Each row comes from the steps of one walk. Every step used is in the known rows, and no mark comes twice. Write the walk behind each row, first mark first.
(in the rows, 128 means zero)
Known rows:
J > Q > M > R > L: [162 196  53  91  81 106 107 125 113 121 164 185  92 163 119 180  57 136
 142  52 134 102 131 121  99 104 128 132 120  93 114 163 138]
C > L > K: [186 108  78 153  69 135 107 175 123 115 177 161  82 182 109 118 114 111
 141 114 160 110 156 119 148 152  83 103 119 120  99 111  83]
Y > L > Q: [138 125  80 106  79 166  97 172 124 138 180 179 102 144 115  66  80 125
 126 151 130 100 140  94 112 142 109 128 114 116  88 107  95]
Y > L > K: [148 134  90 114  67 156  78 191 117 124 184 163  92 175 102 108 104 107
 129 154 153 110 142 110 144 147  86 110 117 122  77 105  96]
W > Q > L: [153 148 157 106 104 193 116 150 137 131 161 183  80 125 118 116 120 126
 138 133 139  98 138 141 114 155 102 118 126 121 107 107  92]
V > L > Y: [104 123 137 103  99 121  79 165  83 123 213 177 101 144 102 103 112 113
 131 128 136  83 134 112 139 111 105 136 138 143  82  74 117]
J > Q: [142 158  84 100  93 150 109 141 101 129 165 157 117 148 118 144  82 133
 137  98 143  95 139 125 108 113 113 120 118 114 105 101 138]
V > L > K: [144 128 118 107  69 135 105 174  99 126 205 161 104 156 106 122 115 106
 146 114 158  95 129 123 141 142  76 137 119 139  80  97 125]
J > R > L: [176 182  76 108  97  87 101 141 132 168 179 177 112 133  98 126  86 118
 136 122 131 119 128 116 142  97  99 120 111 116 117  76 117]
Q > M > R: [141 139  81 100  88 156 118 139 113 120 167 173  69 166 130 140  74 124
 138  64 156 102 134 127 109  97 137 136 133 111 111 165 112]
R > M: [148 147  93  95 112 119 111 160 103 167 158 148  99 178 107 129 129 132
 134 107 172  90 125 134 116 114  96 130 146 132  98  83 123]
R > L: [163 150  94 113 110 108 104 142 121 135 178 168 108 144 102 119 100 117
 138 116 121 104 129 123 119 127  92 108 120 134 118  90 112]
L > Y: [102 123 105 118  96 137  72 152  97 119 165 165 102 150 101  90 109 120
 127 138 144  89 144 127 130 113 120 110 137 147 102  93 105]
K > L: [125 123 109 123 127 171 122 166 120 124 178 170 114 152 113 115  96 118
 126 130 127 111 132 111 124 134  99 104 135 122 107  59 129]
V > L: [143 128 135  96 110 138 117 161  97 135 221 168 101 141 117 124 102 112
 141 103 135  95 125 113 128 115  95 142 125 130  88  81 123]
J > R > M: [158 179  76  90 103  98 107 157 114 201 161 157 101 171 103 137 116 136
 133 112 183 106 124 127 139  86 102 142 138 114  98  72 126]
C > L: [188 104  94 142 108 138 119 161 122 124 191 169  78 167 121 120 101 119
 138 104 139 108 152 111 137 126  99 107 126 113 107  94  81]
W > Q > L > C: [182 146 131  98 124 197 106 174 141 143 153 189  89 150  97 155 119 136
 134 158 127 103 148 115 124 166  90 133 127 119 106 116  97]
W > Q > M > R > L > K: [165 183  94 110  43 118  81 147 150 122 139 184  81 168 108 154  98 126
 150  81 143 108 140 152 110 159 108 137 118 121 106 156 100]
C > L > Y: [147 100  98 150  97 120  79 166 108 112 183 179  77 171 103 101 111 118
 129 127 137 100 161 111 145 122 113 101 138 124 102  89  76]
J > R: [155 157  84 107  94 135 108 146 121 163 175 166 105 135 109 118  86 122
 133 116 156 116 133 120 143  88 115 127 117 115 109  82 116]
J > R > M > Q > L > Y: [127 180  70  97  96 124  69 158 109 178 151 188  93 127  87  97 121 145
 123 128 182  91 139 130 145 109  98 128 148 105  64  90 152]
N > L: [148 117  81 103 125 175  92 146 124 135 173 167 105 161  99 122  96 110
 132  85 131 109 127 108 129 113 100 126 127 126 109 120 101]
R > M > Q > L: [154 153  84  93 123 159 111 156 111 158 157 173  93 134 109 111 122 141
 133  99 173  84 132 137 111 144  79 123 146 111  69 111 153]
Q > M > R > L: [162 163  72 103  96 110 110 133 122 122 175 186  77 164 119 149  73 123
 139  69 135 107 127 124 111 107 123 128 128 113 117 157 113]
J > Q > M > R: [142 172  59  90  78 152 115 130 102 116 160 174  85 165 133 171  57 137
 137  50 156  97 136 128 100  93 143 140 125  92 106 170 140]
N > W > Q > M: [135 141 132  88 109 148  90 141  97 150 142 160  87 161 112 134 112 118
 123  55 146  95 145 155 104 110  97 130 126 133 137 103  77]
Y > L > C: [176 129  84  95 125 164  81 200 117 146 194 177  93 181  95 150  89 124
 121 169 119 115 144  77 141 132  88 130 129 111  87  97 101]
K > L > Q > M: [106 120  81 105 106 203 130 162 122 120 149 180 102 158 115  81  79 131
 117  95 138  90 140 107 110 138 104 123 128 112 123 100 128]
W > Q > M > R > L: [167 181 114 100  81 119  94 135 148 129 151 192  79 152 120 156  84 133
 143  70 120 106 137 144  97 131 125 143 125 111 115 140  99]
Y > L > Q > W: [122 128  66 108  85 131 101 167 121 154 185 182 102 144 114  81  88 117
 116 152 124 112 142 109 103 131 101 131 118 142 108  92  80]
K > L > C: [155 120  83 117 145 174 112 188 127 138 173 178 123 176  94 157  96 129
 120 154 118 116 140  87 133 145  87 119 138 120 109  68 132]
N > L > K: [151 119  64 115  84 173  80 160 128 126 158 160 108 177  90 119 111 105
 135  96 154 109 131 115 141 140  82 120 122 135 101 136 103]
K > L > G: [132 104  76 125 109 158 102 173 130 122 173 170 124 155 148 116  77 104
 125 149 160 112 133  95  79 114  86  99 135 125 100  90 132]
P > L > G: [145 122  78 129 101 166  76 166 127 123 172 171 112 157 141 125  80  93
 112 158 193  96 131  84  74 100  87 101 130 128 106 147  91]

Which walk is each row?
[166 101  64 123  85 169 124 157 121 120 161 179  66 171 121  85  83 131
 130  71 148  88 159 107 123 131 104 125 120 103 124 135  82] | C > L > Q > M
[166 187  48 101  70 138  95 168 124 182 145 176  98 138  93 115 123 139
 134 115 202 104 135 138 149 141  68 129 130 101  62 112 159] | J > R > M > Q > L > K
[137 122  29  92  80 186 106 135 136 126 145 193  87 166 114 103  62 131
 133  45 143 102 131 102 100 115 137 161 125 107 110 208 104] | N > L > Q > M > R
[153 151 139 119  64 188 104 166 139 122 146 176  83 142 104 114 133 120
 141 144 160 101 145 151 127 183  84 112 119 130  99 123  93] | W > Q > L > K
[149 134  97 120  76 177 120 163 116 114 166 170  81 152 105 106 123 108
 136 142 172  99 138 130 142 157  82  98 123 130 101 141 107] | Q > L > K
[159 151  41 125  62  90 118 131 145 139 159 193 117 129 116  92  70 134
 149 118 125 109 132 113  85 149 134 137 114 128 105 155 115] | M > R > L > Q
[150 133  95 110 114 193 112 145 119 121 170 182  94  99 116  93  93 128
 134 104 145  92 141 130 114 144  93 108 127 114  80 122 142] | M > Q > L
[173 123 109  87 130 142 107 183 104 147 214 175 109 162 100 165 101 122
 138 127 124 100 132  87 138 126  82 156 129 127  90  89 129] | V > L > C
[144 148  66  94  88 138 109 138 122 131 148 179  99 148 105  84  83 129
 130  81 130  82 136 119 106 130  94 126 114 127 132 130 111] | R > L > Q > M
[121 123  75  91  84 184 116 145 111 126 143 165  91 151 116  76  82 130
 128  77 155  78 142 124 104 121 112 132 120 125 125 137 112] | L > Q > M
[175  99  64 144  80 144 127 159 130 129 170 177  92 154 120  73  91 131
 139 112 138 101 158 105 116 149 107 121 115 115 111 113  81] | C > L > Q
[134 149  59  98 118  96  92 151 108 182 155 156 115 142 111 130 120 135
 125  79 162  95 137 161  95 117  79 136 148 148  89  69 141] | R > M > Q > W
[146 153  27 130  69  57 121 124 143 154 164 195 116 128 118 108  75 126
 138 117 118 120 135 130  78 138 125 141 117 153 125 139 100] | M > R > L > Q > W
[153 143 142 107 113 151 111 142 111 153 158 181  90 134 110 121 127 114
 127 117 142 105 140 144 107 143  94 114 124 135 121 107  75] | N > W > Q > L
[169 143  38 104  74  98  91 140 133 119 168 186  86 166 150 147  53 108
 140  86 169 106 128 107  67  85 112 123 130 116 109 190 117] | Q > M > R > L > G
[154 179  49  91  75 118 105 137 131 161 150 187  99 139  98  92  69 132
 128  85 140  99 136 112 128 103 101 136 106 107 134 116 115] | J > R > L > Q > M
[123 191  56 102  72  90  67 128 101 109 157 193  90 167 104 160  68 136
 133  78 129  91 141 121 109  99 141 125 129 107 107 155 133] | J > Q > M > R > L > Y
[137 149 146  90  99 190  93 149 126 131 143 162  76 155 119 129 105 130
 135  72 143  85 144 151 110 123 105 134 127 121 122 101  94] | W > Q > M
[162 164  54 114  54 106  98 146 125 113 159 176  78 178 108 146  86 115
 144  78 154 107 133 132 124 133 104 122 121 121 109 174 114] | Q > M > R > L > K
[172 164  34  90  90 129  89 163 130 186 153 183 107 126 136 117  90 130
 129 122 215 101 129 114  91  92  73 128 139  95  62 128 161] | J > R > M > Q > L > G
[165 173  99  98  91  81  89 125 121 153 149 187  87 158 114 162  91 121
 134  54 124 113 136 149  91 116 116 139 125 124 129 143  78] | N > W > Q > M > R > L
[109 128  95 119 105 178  73 148 106 110 162 191  93 105 100  72 103 128
 126 128 142  82 149 130 125 140 103 103 137 124  76 115 136] | M > Q > L > Y
[155 157  65 105  82 156  99 169 113 151 143 165  96 149  97 110 137 133
 137 108 192  85 137 146 124 170  62 117 140 121  61 126 153] | R > M > Q > L > K
[162 153  74 126  69 103  89 156 124 127 163 161 111 158  93 118 111 111
 142 126 143 104 135 133 131 154  75 101 112 144 109 104 115] | R > L > K
[174 110  43 133  63 148 134 147 133 116 165 194  60 172 133 103  65 136
 139  64 150 103 157 103 107 127 137 141 124  93 110 181  82] | C > L > Q > M > R
[115 148  86 102 112 142  70 159 100 147 149 181  91 138  92  91 135 143
 123 123 169  75 141 137 119 137  93 117 158 123  63 104 147] | R > M > Q > L > Y
[162 197  34 105  43 102  95 137 116 110 150 179  96 178 108 177  71 129
 146  64 154 104 138 131 112 131 111 126 113 102 105 178 141] | J > Q > M > R > L > K
[191 159  47  94 114 116  99 156 127 134 166 192  84 184  98 188  74 132
 136  93 122 109 137  99 120 117 112 141 132 113 119 167 118] | Q > M > R > L > C
